Each row was made from one walk, in order. Every step used is in the known rows, and no mark comes twice. Write each row's walk.
Known rows:
B > H > N: [11.1, 6.3, 8.3, -16.5, 28.1, 8.6, -14.0, -0.4, 13.7, 5.6, -1.3, 6.8, -5.2, -32.7, -24.8, 28.6, -2.2, 15.6, -1.0, 7.4]
N > H > B > C > P > A: [0.6, -16.8, 13.3, -16.4, 6.8, -5.3, -1.7, -18.9, -15.6, 8.4, -9.0, 22.8, -17.2, -16.2, 20.6, -4.6, 1.7, 17.9, -26.8, 1.9]
N > H > B: [-9.2, -15.6, 14.2, -6.0, 31.6, 4.1, 6.7, 7.4, 20.3, -5.8, -11.5, 30.1, -17.5, -41.1, -9.3, 12.2, 6.6, 28.9, -12.9, 19.5]
H > N: [7.9, 3.2, -2.5, -18.4, 28.6, -10.0, -15.2, 2.2, -3.6, 3.8, -6.3, 13.5, -22.5, -38.4, -25.0, 21.3, 10.0, 16.2, -14.8, 15.2]
A > P: [-0.2, 28.2, 8.1, -4.6, 19.6, -25.4, -5.4, -12.5, -6.5, 12.5, 20.0, 44.7, -51.9, -18.7, 6.5, 12.3, -4.3, 31.7, -1.6, 39.6]
V > C > B > H: [-2.2, 1.3, -4.6, -14.4, 37.4, 22.4, -0.3, 5.6, 10.6, 15.3, -5.9, 7.7, 8.3, -36.4, -9.5, 7.0, -28.0, 22.9, 33.3, 27.4]
P > C: [18.7, -18.7, -19.0, -12.3, 20.8, -35.8, 0.9, 3.5, -1.0, 21.4, 6.3, 20.4, -33.7, -10.0, 2.0, -7.0, -13.6, 16.3, -14.3, 19.1]
V > C > B > H > N: [-3.2, 3.3, -0.4, -18.8, 34.4, 29.7, -11.1, 9.5, 5.8, 5.1, -7.4, 1.6, 11.3, -52.4, -26.1, 18.2, -10.3, 9.7, 21.2, 20.8]
P > A > N > H > B > C: [-23.9, -11.3, 17.3, 4.6, -2.8, 24.9, -11.1, -4.4, -7.0, -16.2, 0.8, 12.7, -7.8, -30.1, 22.5, -6.1, 8.3, 22.4, -15.2, -1.0]
V > C > B > A: [0.6, -15.8, -31.4, -18.3, 25.7, 17.6, -3.4, 16.6, -18.3, 7.4, -2.0, 10.2, -9.8, -46.2, 10.6, 4.6, -18.6, 18.6, 5.7, 47.5]
C > B > H > N: [4.6, 4.4, 0.7, -29.9, 37.7, 13.0, -5.8, 10.4, 13.6, 11.8, -5.6, 7.7, 10.8, -47.4, -25.2, 23.9, -12.9, 16.4, 14.3, 16.5]
V > C > P > A: [2.6, 0.2, -8.1, -19.1, 21.4, -14.1, -4.4, -24.4, -24.1, 18.6, -7.4, 20.5, -41.7, -13.7, 4.7, -9.5, 0.0, 19.8, -21.5, 23.2]
V > C: [-4.6, -0.8, -9.7, 7.1, 24.1, 4.9, -15.6, -6.3, -15.3, -0.3, -8.7, 9.3, -33.6, -28.6, -10.4, -0.1, 3.3, 18.5, 1.4, 29.7]
N > H > B > A > P > C: [3.1, -16.4, -2.9, 0.2, 3.2, -3.4, 7.0, 7.8, 1.1, 7.5, 31.7, 41.2, -35.0, -23.6, 26.6, 0.1, -14.4, 8.1, -14.2, 38.7]
N > H > B > A: [2.4, -27.0, -2.9, -8.7, 18.9, 16.0, 2.3, 13.8, 6.5, -7.2, 1.0, 23.4, -17.1, -39.9, 11.5, 19.4, -0.6, 23.2, -22.9, 29.8]
B > A > P > C > V: [0.5, -7.5, -19.2, -23.3, 30.9, -19.8, 11.1, 19.5, 16.4, 15.8, 30.9, 39.2, -23.5, -33.2, 21.2, 20.0, -23.3, 1.6, -5.7, 34.7]
C > V: [-2.3, -0.9, -13.8, -31.3, 52.7, -25.3, 7.5, 15.6, 24.7, 12.2, -0.5, 28.5, -15.5, -37.4, -7.0, 30.3, -10.4, 17.6, -3.8, 19.3]
A > N > H > B: [-20.1, -3.0, 17.8, -10.4, 36.8, 11.1, 9.3, 8.9, 19.8, -3.7, 1.6, 33.0, -23.1, -45.5, -10.6, 10.5, 7.9, 30.3, -15.1, 24.8]
A > B > H > N: [-1.5, 3.7, 15.9, -24.0, 17.1, 0.1, -18.4, 8.4, 8.5, 18.4, 4.2, 0.4, -21.0, -37.7, -27.3, 31.0, 2.9, 10.3, -3.2, 12.1]
B > A > N > H: [-9.8, 1.0, -5.5, -16.3, 16.1, 4.7, 11.1, 5.3, 9.8, 16.0, 28.4, 27.3, -23.1, -26.3, -2.4, 23.7, -1.4, 6.6, -20.4, 22.1]

Write each row's walk:
[32.7, -17.9, 25.3, -18.7, 30.7, -27.0, -12.1, -10.5, -29.6, 22.6, -17.6, 22.7, -12.3, -14.8, 10.2, 15.9, -6.6, 15.2, -12.7, 7.4]
B > C > P
[-11.5, -17.1, -7.2, -18.7, 29.8, -2.3, 18.3, 24.6, 28.1, 6.2, 28.5, 45.1, -12.8, -44.8, 21.1, 21.0, -18.5, -1.8, -6.1, 33.6]
N > H > B > A > P > C > V
[1.2, -20.9, 19.6, 7.5, 12.7, 9.5, -22.9, 1.6, -14.9, -18.5, -20.0, 8.7, -7.9, -31.6, 19.3, -0.8, 4.3, 34.3, -7.1, 5.4]
H > B > C
[12.9, 1.6, -7.3, -33.0, 25.1, -35.6, 2.2, -22.6, -14.3, 26.8, -5.5, 28.1, -42.5, -7.3, 6.0, -2.0, -4.5, 27.5, -30.2, 16.9]
C > P > A
[-7.1, 0.6, 15.5, -22.6, 9.4, -2.5, -9.7, -8.6, -2.1, 33.7, 6.1, 3.2, -36.5, -16.0, -3.1, 9.1, -9.7, 14.3, -2.2, 18.6]
V > C > P > A > B > H
[-25.6, -11.9, 14.1, -14.5, 36.0, 16.4, 2.2, 20.6, 21.0, -9.1, 3.5, 23.4, 10.3, -52.4, 10.6, 24.4, -3.0, 9.2, -1.7, 5.7]
A > N > H > B > C > V
[-11.5, -2.8, -22.1, -17.9, 40.0, 5.6, -0.8, 11.1, -12.4, 12.2, -15.2, 14.2, -9.0, -49.4, -10.5, -6.0, -15.4, 23.3, 23.0, 41.9]
V > C > B
[-16.5, -8.9, 4.0, -8.4, -24.9, -16.2, -27.9, -5.5, -29.8, 13.2, 2.8, -5.1, -37.7, -13.8, 22.9, -6.2, 6.7, 18.7, -17.3, 1.6]
P > A > B > C
[-16.7, -22.1, 11.0, -10.8, 31.0, 10.9, 0.2, 19.5, 21.0, -10.8, -7.0, 21.6, 14.3, -49.0, 12.4, 25.7, -3.7, 8.1, -0.5, 1.5]
N > H > B > C > V
[-14.9, -0.4, -11.6, -26.9, 23.4, 8.2, 17.2, 13.6, 9.6, 21.1, 24.6, 29.1, -9.9, -38.0, -3.0, 20.6, -10.8, 7.5, -8.4, 30.6]
C > B > A > N > H
[3.7, -17.0, -23.2, -28.8, 44.1, -31.4, 12.2, 21.2, 24.0, 19.1, 8.4, 27.4, -14.3, -31.5, 1.3, 15.6, -19.6, 4.9, -6.8, 18.3]
P > C > V
[20.3, -20.6, 33.1, -25.5, 20.0, -34.6, -16.8, -2.5, -35.8, 35.7, -12.5, 15.9, -27.4, -19.5, 7.5, 18.0, -1.9, 10.7, -15.0, 12.5]
A > B > C > P
[19.7, -29.6, 39.3, -13.3, 32.2, -6.1, -4.3, -3.6, -17.5, 10.3, -22.0, 28.1, -0.5, -29.0, 9.4, 16.3, -0.7, 13.2, -14.3, 6.0]
N > H > B > C > P
[10.0, 2.0, -6.0, -3.7, 11.4, -33.7, 0.8, -3.6, -5.5, 20.8, 26.8, 38.8, -47.7, -10.3, 14.8, -5.9, -16.0, 16.9, -7.3, 35.0]
A > P > C
[-6.8, -2.2, 4.5, -41.2, 8.9, -46.9, -6.6, -5.1, -19.4, 44.2, 2.1, 16.5, -64.5, -17.2, -0.8, 4.3, 4.1, 21.3, -29.7, 25.7]
C > P > A > B
[-11.1, -11.1, -17.5, -25.6, 17.8, 4.2, 20.4, 17.0, 9.7, 25.0, 30.9, 27.9, -10.0, -34.3, 2.7, 10.1, -17.0, -0.4, -9.9, 29.9]
P > C > B > A > N > H
[0.8, 1.9, 16.1, -33.4, 13.2, -19.0, -4.6, -7.5, 5.7, 41.0, 8.3, 9.3, -37.0, -11.0, -2.0, 15.7, -12.6, 21.0, -9.0, 14.0]
C > P > A > B > H
[-11.4, 20.0, -1.2, -25.1, 30.8, -6.2, -0.2, -17.9, -18.8, 20.4, 13.3, 23.5, -48.3, -21.4, -0.2, -8.2, -0.2, 24.2, -22.2, 30.1]
V > C > P > A > N
[9.8, -22.3, -6.7, -11.8, 27.4, 9.0, -6.6, 13.0, -3.4, -9.8, -5.3, 18.7, -26.9, -39.0, 15.3, 13.0, -2.7, 38.3, -23.0, 35.9]
H > B > A
[11.1, -18.5, 42.3, -16.1, 36.0, -0.4, -2.1, -2.5, -17.6, 12.1, -11.7, 29.9, -5.7, -32.4, 7.8, 14.9, -0.2, 14.1, -15.8, 11.2]
A > N > H > B > C > P
[-9.9, 7.6, 7.1, -26.2, 5.5, 2.2, -18.0, 1.0, 6.8, 16.8, 8.1, -2.2, -26.1, -32.1, -19.2, 20.8, 4.0, 12.2, -10.3, 8.7]
P > A > B > H > N
[3.0, 8.0, 2.3, -23.0, 26.6, 10.4, -2.6, 9.8, 10.3, 16.0, 13.0, 19.3, 2.5, -43.2, -11.6, 14.9, -20.5, 8.4, 17.7, 25.0]
A > P > C > B > H > N
[-24.5, -4.9, 19.9, -10.9, 33.1, 22.2, 8.4, -3.0, 3.0, -2.2, -0.8, 31.0, -25.4, -45.2, -4.8, -1.5, 8.8, 19.9, -18.8, 27.4]
V > C > P > A > N > H > B
[11.8, -7.0, 1.8, -21.3, 7.3, -22.6, -9.2, -24.1, -27.0, 17.5, -7.3, 18.5, -27.5, -4.5, 22.0, -6.1, -3.4, 21.7, -26.2, 2.7]
B > C > P > A
